Known rows, with every step that occurs
L, K, Y: [ -4   0   1  15   4   8 -10  10   1 -22   5   8 -23  19  -8  14 -14   2
  -9   3  -7  20 -18  -1 -15   7 -13 -10   8  -4  -8   1  21   2   9  -7
 -11  -7   6   2 -25 -13 -10  -5  -2  22]
K, N, B: [ -8  -1   4  17   8   1   3  10 -10  -6   4  21 -25  17   4  16  -7   4
  -1   0  -3  12  -2   5 -14  11 -12 -15   6  13  -7   6  28   2  14  -6
 -13 -11  16 -28 -27  -6  -2  -7  -8   9]
D, K, Y, G, S: [ -9 -15  -6  10   0   9  -9  12   4   2   3  15  -1  19   1  16 -19   6
   3   2  -5  12 -25 -11 -12   2 -15  -5   9 -13 -16  -7  16  -5   7 -19
 -12  -5  19  15 -24 -10 -13  -4  -9  19]
K, N, S, Y, G: [-16  -6  -3  14   2  -2   3  13  -4  -2   6  18  -4  18   2  22  -8   1
  -8  -3   1  -2 -14  -6 -14   5   1 -26   7  -2  -1  -2  15 -10   3 -26
 -12  -3   5  -3 -25 -15  -6  -5  -2  10]
D, U, K: [  8  19   4  12   4  14  -6   8  -4 -21   3   9 -25  16 -12   7 -22   2
 -18  12   4  22  -8   7  -7   4 -25  -3   9 -17  -7   5  27   3  19  -4
 -11  -2   5 -15 -24 -21 -11  -8   0  20]
L, K, N, G, S, Y: [-13 -13   0  21   0   2   8  14  -1   1  14  15 -17  21  -1  26 -11   7
  -5   2  -9  -3  -9  -5 -14   3   0 -17  11   1  -1   0  21  -9   9 -15
 -11  -4   9   1 -19 -11  -5  -3  -5  14]
L, K, Y, G, S, N, B: [-18 -23   1  21   2   6  -1  -1  -4  20  13  21   1  16   8  18 -13   9
   2  -6 -11   9  -8  -5 -17   7 -15 -17   8   7 -20  -7  19   4   9 -20
 -13  -8   1  10 -21   4  -2  -5  -2  12]
L, K, N, G: [ -5  -6   0  18   4   8  -5   9  -6  -6   5  21 -19  20  -3  21  -7   3
 -18  -2  -6  15 -12   4 -17  11 -10 -19   8   5  -2   2  18  -6  17  -3
  -7 -13  20  -6 -24  -1  -4  -5  -5  21]
U, K, N, Y: [  3  13  -2  15   0  12 -10  -2  -5 -17  -1  13 -24  16   7  14 -19   3
 -14   0 -13   7  -8   5 -15   7   1 -14   8  -8 -10   2  13  -3  11 -13
 -12  -6  11   6 -26 -13  -5  -4  -3  10]
N, S, Y: [ -7   2   0  20   5   3  10  24  -1 -18  14   4 -27  16  -6  15 -15   1
   2  10  13  -2  -3  -2 -10  -1  -5 -26  11   4   6  -2  19  -8   6 -21
 -17  -1  -5 -24 -22 -21 -11  -3  -3   9]
D, U, K, N: [  6  16   3  12   5  12  -5   0  -4 -21   0  16 -21  16  -3  15 -15   5
 -21   2  -6  15  -7   8 -11   9 -15  -2   7 -15  -5  12  24   2  20  -2
  -8  -6  13  -6 -26 -17  -5 -10  -5  20]
Y, G, N, S: [ -9 -18  -1  14   6  14   2  18   2   3   7  18  -7  20   7  16 -10   3
  -4   2  16  10  -6  -4 -11   9  -6 -25   9   3   3  -8  -2  -7  15 -14
 -13  -8   4   0 -27  -8  -2  -4  -7  18]
D, K, S, N, Y: [  5  -2  -5  23   3  17  -4  -1  -4  -8  12   9 -18  17  12  12 -26   7
  -7   1   3   8  -1   0 -19   3  -5 -19   6  -6  -5   0  16  -4   9 -19
 -15  -7  -3   3 -24  -2 -13  -3 -10  10]
L, K, S, N, G: [ -6 -16  -2  20   7  16   0   4  -3  -3  16  20 -14  20   5  17 -13   8
 -11   0   2  15  -4   3 -20  10 -16 -22   6   8  -1  -4  15  -4  12 -11
 -11 -11   6  -3 -21   4  -7  -5  -6  18]
G, K: [  3   4   5  20   2  14   4  20  -2 -20   3   7 -23  22  -9   7 -19   2
  -7   8   4  22 -12   2  -9   4 -17  -7   8 -13 -11  10  18   3  23 -10
 -12  -7   6  -8 -26 -13 -12  -3  -4  20]
N, Y, G: [ -7   3  -4   9   0   9  -5  15  -7  -4  -4  15 -13  24  -1  11 -17  -4
 -13   1   4  14 -16  -4 -14   5  -8 -20   6  -2 -14 -12  17  -9   4 -19
 -14  -6   5  -2 -28 -10 -12  -1   1  14]
S, K, N, G: [ -6   0   1  20   7   8   2   5  -6 -10  11  17 -20  20   3  21 -17   4
 -17  -5  -5   2  -9   7 -19  12 -13 -19   8   3  -7  11  29 -11  14 -12
 -10 -12  21 -20 -25  -7  -3  -8  -9  16]
Y, G: [ -9   3   0   6   5   7   0  23  -4 -13   0  18 -13  25  -5  11 -15  -4
 -10   4   7  21 -17  -1 -11   8 -22 -17   4  -4 -13  -8  23  -5   9 -15
 -13  -7  10 -13 -27 -13 -11  -4   0  21]
D, K, S, Y, G, B: [-15  -8  -2  16   1  -5  -8  13 -10   9  12  13   4  25   0  15 -16  10
   6   3  -7  13 -17  -9 -14   2 -17  -7   7   0 -11  -4  32   1   0 -23
 -12  -1  17   1 -17 -13 -14  -1  -4  12]
N, S, K: [ -1   8   1  28   7  10   4  18   4 -20  16   4 -22  17  -4  12 -25   3
  -4   8  11   1   1   7 -14   4 -20 -25  11  -2   0   7  20  -5  12 -14
 -16  -5   6 -30 -24 -12 -12  -7 -10  17]
U, K: [  3  18   4  11   5  12  -5  13  -1 -25   5  10 -27  18  -6   6 -23   1
  -6  10  -3  22 -10   6  -9   7 -22 -10   8 -11 -15  -1  23   4  15 -11
 -13  -3  11 -16 -22 -17 -10  -6   1  16]
Y, G, S, K: [ -9   1   1  17   4  10   5  21   4  -6  12  13  -6  24  -1  15 -27   3
  -3   5   0   4  -9  -1 -12   5 -26 -14   8  -9 -16  -1  25  -5  10 -18
 -15  -4  14 -11 -23 -11 -11  -6  -9  20]
D, U, K, G, N, S, Y: [ -6  -8   0  17   1  11  -3  -2  -2   5  14   9  -9  11   1  17 -13  11
 -10   3   8  -1  -5  -2  -8   3  -1 -14  11  -3   4   3  16  -9  10 -19
 -11   0  -3   0 -20 -21   2  -6   0   9]
D, U, K, S, N, Y, G: [ -2  -1  -6  12  -1  18 -12 -12  -7   4   3  19   0  16   7  13 -20   7
 -22  -2  -1   9  -8  -1 -17   6  -7 -13   5 -12 -10  -7  13  -4   7 -20
 -12  -3  -4  19 -25  -7  -9  -5  -1  13]
G, N, S: [ -4 -13   1  19   8  18   8  21   3  -8  11  11 -23  19   7  15 -13   5
   2   6  18   8   2   0 -10   7  -6 -23  10   6   9  -3   1  -4  19  -8
 -15  -9   1 -10 -26 -10  -2  -5 -10  18]
L, K, N, S, Y, G, B: [-20 -10  -1  23  -1  -5  -4  13  -7  14  11  16   3  23   1  22  -5   7
  -1  -3 -11   4 -11  -6 -16   5  -8 -19   9   7  -3  -3  18   1   4 -19
 -10  -3  12  10 -19  -7  -5  -2   0  14]
G, N: [ -3  -5   7  13   9  15  11  20  -1 -14   8  12 -27  26   4  14 -16   2
  -5   4  12  18  -5   1  -9  11 -12 -13   6   0  -4   2  18  -2  20  -6
 -13 -10   0 -12 -25 -15   0  -5  -6  20]
U, K, S, N, Y: [  3   1  -3  17   4  19  -5  -7  -2 -14  11  11 -18  16  13  10 -24   7
  -6   2  -4   7   0   4 -18   6  -5 -16   6  -2  -9  -4  10   0   7 -19
 -16  -4  -4   8 -23  -7  -8  -4  -4   8]
D, K, N, S, Y, G, B: [-15  -9  -3  22  -1  -6  -5  11 -10  16  11  14   5  19   4  20 -13   9
   3  -4  -8   3 -14  -8 -16   2  -8 -16   9   0  -7   1  24  -2   4 -25
 -10  -4  17   6 -19 -10  -8  -2  -5  10]
K, N: [ -3   6   2  11   9   7   5  18  -4 -25   3  16 -27  22   3  17 -10   0
  -8   0   2  14  -7   6 -13  12 -13 -12   4  -1  -4   7  22  -2  16  -4
 -12 -11  16 -15 -28 -15  -5  -7  -8  18]
S, N, Y: [  1   6   1  20   4  18   8   9  -7 -11  10   7 -29  21   7  11 -25  -2
 -10  -1   7   6   1   3 -17   4  -8 -24   5   2 -10  -3  22  -6  11 -19
 -16  -8 -12  -5 -24  -9  -7  -2  -1  11]

Rows
[ -5  -7   2  16   8  16  10  12  -8  -4  16  15 -24  21   3  14 -19   1
 -11  -2   9  11  -5   5 -17   8 -19 -24   6  10  -9  -2  25  -8  16 -17
 -13 -12   2 -19 -22  -4  -5  -5  -1  16] -> S, N, G
[ -4   7   1  13   9   8  -6  11  -1 -16  13   9 -14  21  -3  11 -22   4
  -9   3   5  14 -11   7 -14  10 -30 -11   5   2 -14   8  37  -9   7 -14
 -12  -9  20 -28 -23 -13  -4  -7  -3  16] -> S, K, G
[-12 -21   1  21   3   8   2  -3  -8  13  11  24   1  16  10  12 -13  11
  -1  -4  -2  16  -5  -2 -17  10 -13 -14   5   4 -17   1  16   6  13 -20
 -14  -8   3  -2 -24   4  -6  -6  -7   7] -> Y, G, K, S, N, B
[-13 -26  -4  12   4  14  -4   8   3   3   6  17  -4  16  10  18  -7   6
  -3  -3   9   6 -14  -7 -13   9   0 -21   9   4   0  -7  -2  -7  11 -17
 -13  -9   5  13 -28 -10  -1  -5  -7  16] -> K, Y, G, N, S
[-10   0  -2   3   1   8 -17   0  -2 -11   1  16  -4  17  -2  11 -17   2
 -11  -2 -13  18 -29  -3 -13   8 -12  -7   6 -12 -23  -5  19  -1   5 -20
 -11  -4  14  12 -26 -16  -8  -6   4  15] -> U, K, Y, G
[ -6  -3  -2  22   6   9  -5   6   5 -20  15   3 -19  12   0  15 -22   6
  -3   1   0  -2 -11   2 -17   5 -11 -19  11   0  -3   7  18  -6   6 -17
 -15  -5   8 -11 -26 -15 -10  -8 -10  14] -> N, S, K, Y
[-13 -16  -5  10   1  10  -8  14   6   0   4  16  -3  22  -2  18 -11   5
   0   2  -9  14 -21  -9 -13   5 -15  -7   9  -6 -13 -12   9  -1   7 -13
 -12  -5  13  21 -24  -8 -10  -4  -4  23] -> L, K, Y, G, S
[ -9 -11   9  19   8   8   8  14  -9   3   9  18 -24  21   6  13 -12   5
   2   2   7  16   1   1 -10  11 -11 -17   8  15  -8   1  23   2  17  -7
 -14 -10   2 -25 -25  -8   3  -5  -6  11] -> G, N, B
[ -2  -4   2  16   3  19   4  12  -5  -7   3   9 -28  24   8  14 -19   1
  -8   2   9   8  -2  -1 -11   7   2 -17   8   3  -3  -4  12  -7  13 -10
 -14  -9  -6  -1 -26 -13  -2  -1  -5  14] -> G, N, Y
[ -3  -5   3  17   9  19  19  21   2 -10  18  10 -23  23   7  14 -22   3
   5   5  10   8   3   2 -12   5 -23 -16   6   0 -10  -3  19  -1  19 -16
 -17  -8  -3  -9 -21  -9  -6  -5  -7  18] -> G, S, N
[-11  -3   0   9   1   6 -17   0 -11   7   3  13   2  19  -3  12 -13   7
  -6   0 -12  19 -23  -3 -12   5 -24   4   7  -1 -19  -3  27   6   7 -13
 -10  -3  15  16 -22 -17  -7  -6   3  18] -> D, U, K, Y, G, B
[-10  -8  -2   7   5  11   5  28   2  -3   5  18  -9  25   0  15 -14   0
   3   8   6  15 -13  -5  -8   5 -22 -10   7  -3 -11 -14  13  -3  10 -14
 -15  -5  15  -3 -25 -11 -12  -3  -6  21] -> Y, G, S
[ -3   6   3  23   7  13  10  23   5 -18  16   5 -22  23  -1  13 -29   4
   1   9   3   3  -1   4 -11   4 -26 -12  10  -5 -11   5  28  -3  13 -12
 -16  -5  10 -22 -21 -14 -11  -6 -12  20] -> G, S, K
[-17  -5   2  15   3   2  -9   8  -8   2  11   9   0  24   1  14 -18   6
   0  -4 -13  10 -21  -3 -17   8 -24  -7   7   6 -22   1  34   1   3 -19
 -12  -6  18   4 -22 -14  -7  -5  -2  16] -> S, K, Y, G, B
[ -1  -8   2  20   1  16   2  14  -6  -7   4  12 -21  20  -8  10 -16   3
 -12   5   2  20 -16   0 -11   4 -13 -10  10  -5 -10   4  17  -4  22 -12
 -11  -9  12  -8 -25  -7 -10  -2  -3  17] -> N, G, K
[-16 -16   2  18   5   9  11  11  -7  17  15  21  -6  20  10  15 -16   5
   5  -1   3   9   0  -2 -14   7 -20 -20   6  11 -18  -9  23   1  12 -21
 -16  -7   2 -12 -22   1  -3  -5  -4  11] -> Y, G, S, N, B
[ -6   3  -2   4   0  10 -18  -5  -5  -7  -2  16  -3  15  -7  12 -15   3
 -20  -1  -7  18 -26  -3 -12   7 -15  -2   6 -16 -17  -2  22  -2   8 -15
  -9  -3  10  12 -27 -19 -10  -8   3  19] -> D, U, K, Y, G
[ -9  -5   2  15   5   8  -8   6 -12   4  10  17 -14  21   6  17 -11   9
   0  -1 -15  15 -11   4 -15  10 -18  -6   9  13 -12   0  24   2  14  -9
  -9  -9  30  -1 -19  -7  -1  -4  -2  15] -> U, K, N, G, B
[ -9   0   3  15   4   5  17  28   0 -14  15   5 -28  23  -5  17 -18   2
   8  11   4   0  -5  -5  -7  -1 -11 -12   9   0  -5  -4  27  -5   8 -19
 -17   0  -1 -15 -20 -24 -10  -2  -4  12] -> G, S, Y
[-17 -18   2   9   4   6   5  10  -2   0  10  21  -4  26  10  20 -10   6
  -5  -1   5   7 -12  -9 -11  10   2 -13   4  -1  -3  -3  16  -6   6 -19
 -12  -4  -2   7 -24 -17  -1  -4  -5  13] -> K, S, Y, G, N
[  7   4  -4  18   2  21  -6 -12  -5 -10   9  11 -18  14   9  11 -24   8
 -15   3   1   7   2   5 -16   4  -6 -11   7  -7  -2  -1  14  -1  11 -13
 -15  -3  -9   8 -24  -9 -10  -6  -5  11] -> D, U, K, S, N, Y
[  1  -9  -3  15   0  15 -12   1  -5   7   3  11 -12  20   9  14 -21   7
 -11  -1   4  13 -11  -4 -13   6  -2 -13   8  -2 -10   0  17 -12  10 -16
 -10 -11   9   4 -24  -7   0  -1  -4  12] -> D, K, G, N, Y
[-12 -17  -1  16   2  14   1   6   3   4  14  15   0  21   6  19 -17   5
  -4  -5  -6  10 -13  -6 -17   7 -17 -14   5  -8 -16  -7  14   0  11 -21
 -12  -8  -1  23 -21  -3  -5  -5  -3  21] -> L, K, Y, G, S, N
[ -1   9   1  14   3   6  -3   3  -3 -22  11   9 -20  16  -6  14 -16   9
  -9  10  -2   7  -7   0  -9   2  -8  -5   8 -10   1   4  28   0   5 -13
 -13   4  -1 -10 -22 -26 -12  -7  -4  11] -> D, U, K, S, Y
[-13  -5  -2   2   4   7  -8  11  -4 -12   1  16  -9  21  -2  14 -11  -1
  -8  -2  -2  16 -27  -5 -14   9 -13 -11   4  -4 -16  -6  22  -5   4 -18
 -12  -7  12   3 -29 -16  -9  -5   0  18] -> K, Y, G
[ -9 -10  -6  15  -2  11  -6  11   1   7  -1  21  -2  24   6  22 -12   4
  -8  -1  -9   7 -10  -6 -14   5  -3 -15   8  -6  -8 -11   3  -5   8 -12
 -12  -7  15  25 -25  -1  -8  -2  -7  19] -> L, K, N, Y, G, S
[-14 -13   0  16   3   5  13  16  -4  -1  15  15 -20  21   4  26 -11   5
   0   1  -4  -6  -8  -4 -12   3  -1 -15  10   6  -3  -1  22 -12   9 -19
 -13  -5  11  -6 -21 -17  -4  -3  -6  11] -> K, N, G, S, Y
[-12  -4  -1  18  -1   3 -13   9 -11  13   0  17  -1  27   5  18 -10   4
  -8  -5 -15  15 -12  -3 -18   8 -10 -12   7   6 -12  -6  18   2   6 -11
 -10  -8  17  19 -23  -1  -6   0   0  17] -> L, K, N, Y, G, B
[ -8  -4  -4   8   0   3 -15   6  -4  -5   1  15  -2  18  -4  13 -19   2
 -11  -3  -5  19 -30  -8 -15   6 -14 -10   6 -16 -19  -2  25  -5   6 -21
 -10  -7  16   7 -26 -12 -13  -5  -3  18] -> D, K, Y, G
[ -9 -11   2  19  10   7   6   5  -7  -4  16  19 -19  17  10  12 -13   9
   6   2   6  12   6   4 -16  10 -18 -19   5  17  -8   0  24   5  10 -13
 -17  -9   1 -25 -24  -1  -5  -7  -9   7] -> K, S, N, B
[-16  -9   6  11   2   5  10  16  -6   3   9  16  -9  28   3  18 -15   1
 -11  -2   5   8 -14  -8 -10   9  -1 -19   5  -4 -10  -1  24  -8  10 -22
 -11  -5  -8   0 -22 -19   2  -3   1  14] -> S, Y, G, N
[ -2 -10  -3  13   3  18  -2   4  -2   2   5  20 -15  15   2  21 -12  10
 -11   4  -6   6  -8   3 -11   5 -13  -3  11  -4  -2  -1  13  -5  20  -4
 -10  -7  22   3 -24  -9  -5  -7  -9  19] -> D, U, K, N, G, S
[-12 -11  -4   4   1  12 -10   8   4  -3   4  16  -2  17   3  15 -16   6
   3   3 -12  12 -24  -7 -10   5 -14  -3   8 -10 -21 -12  10   0   6 -19
 -13  -3  19  22 -23 -15  -9  -5  -2  17] -> U, K, Y, G, S
[ -9   0   3  17  -4   4   3  14  -6  -4   3  11  -6  23 -10  11 -18   1
 -14   2  -3  13 -21  -8 -10   2  -6 -12   7 -19 -16   5  24  -2  13 -25
 -11  -2  -1   3 -23 -17 -11  -2   3  14] -> S, Y, G, K
[ -3  -4  -1  21  -5  18   0   2  -7   6   2  12  -3  22   3  10 -23   1
 -18  -4  -2  13 -14  -4 -16   4  -4 -16   6 -16 -20   1  12  -3  17 -26
 -12  -8  -7  19 -25  -4  -8  -1   1  14] -> S, N, Y, G, K
[ -6   1   2   8   7   8 -15  10  -8   0  10  10  -8  21   1   8 -15   8
   7   6  -7  26 -13   4 -10   8 -34   1   7  10 -19  -3  29   4   7 -11
 -12  -6  30  -5 -17 -12  -2  -4   5  14] -> U, K, G, B
[ -7 -14  -2  21   1   4  -2   8  -1   6  17   8  -8  14   4  17 -17  10
  -1   2  10   1  -9  -7 -12   2   0 -21  11  -2   3   4  18 -13   7 -25
 -11  -4   3  -6 -19 -15  -1  -3  -5   9] -> D, K, G, N, S, Y
[ -2  -3   4  29   7  15   7  14   5 -11  18   7 -18  19   5  14 -24   7
  -6   4  12  -2   3   4 -13   8 -12 -25  12   0   3   8  14  -5  17 -13
 -14  -7   1 -18 -23 -10  -3  -7 -12  17] -> G, N, S, K
[-16  -4  -2  14   1   0   3  20  -3  -4   8  13  -8  19  -5  16 -13  -1
  -5   3   8   2 -13  -7 -12   2  -5 -28   9  -1  -2  -9  18 -10   1 -27
 -14   0   0 -10 -23 -17 -11  -3   1  11] -> N, S, Y, G
[ -7   1  -4  14  -2   6 -13   4  -6  -1  -6  21  -5  23   2  19 -11  -1
 -23  -6 -10  12 -15  -3 -18   9  -1 -20   6  -7 -10  -6  13  -6   6 -14
  -9  -9  10  14 -28  -3  -8  -2  -1  18] -> L, K, N, Y, G
[ -7   4   0  21   2   2   0   7   0 -15  12  10 -19  11   1  19 -14   6
  -4   2  -6  -5  -6   0 -13   3   2 -22  11  -5   1   6  15  -4   7 -21
 -13   0   5  -7 -21 -20  -5  -6  -3   7] -> U, K, N, S, Y
[ -5   6   3  18   6   7  -3   6   0 -25  13   3 -23  18  -3  13 -24   4
  -8   0  -6   5 -16   2 -16   8 -15 -11   7  -5 -14  11  33  -3   8 -15
 -14  -6   8 -14 -26 -20  -9  -8  -6  16] -> S, K, Y
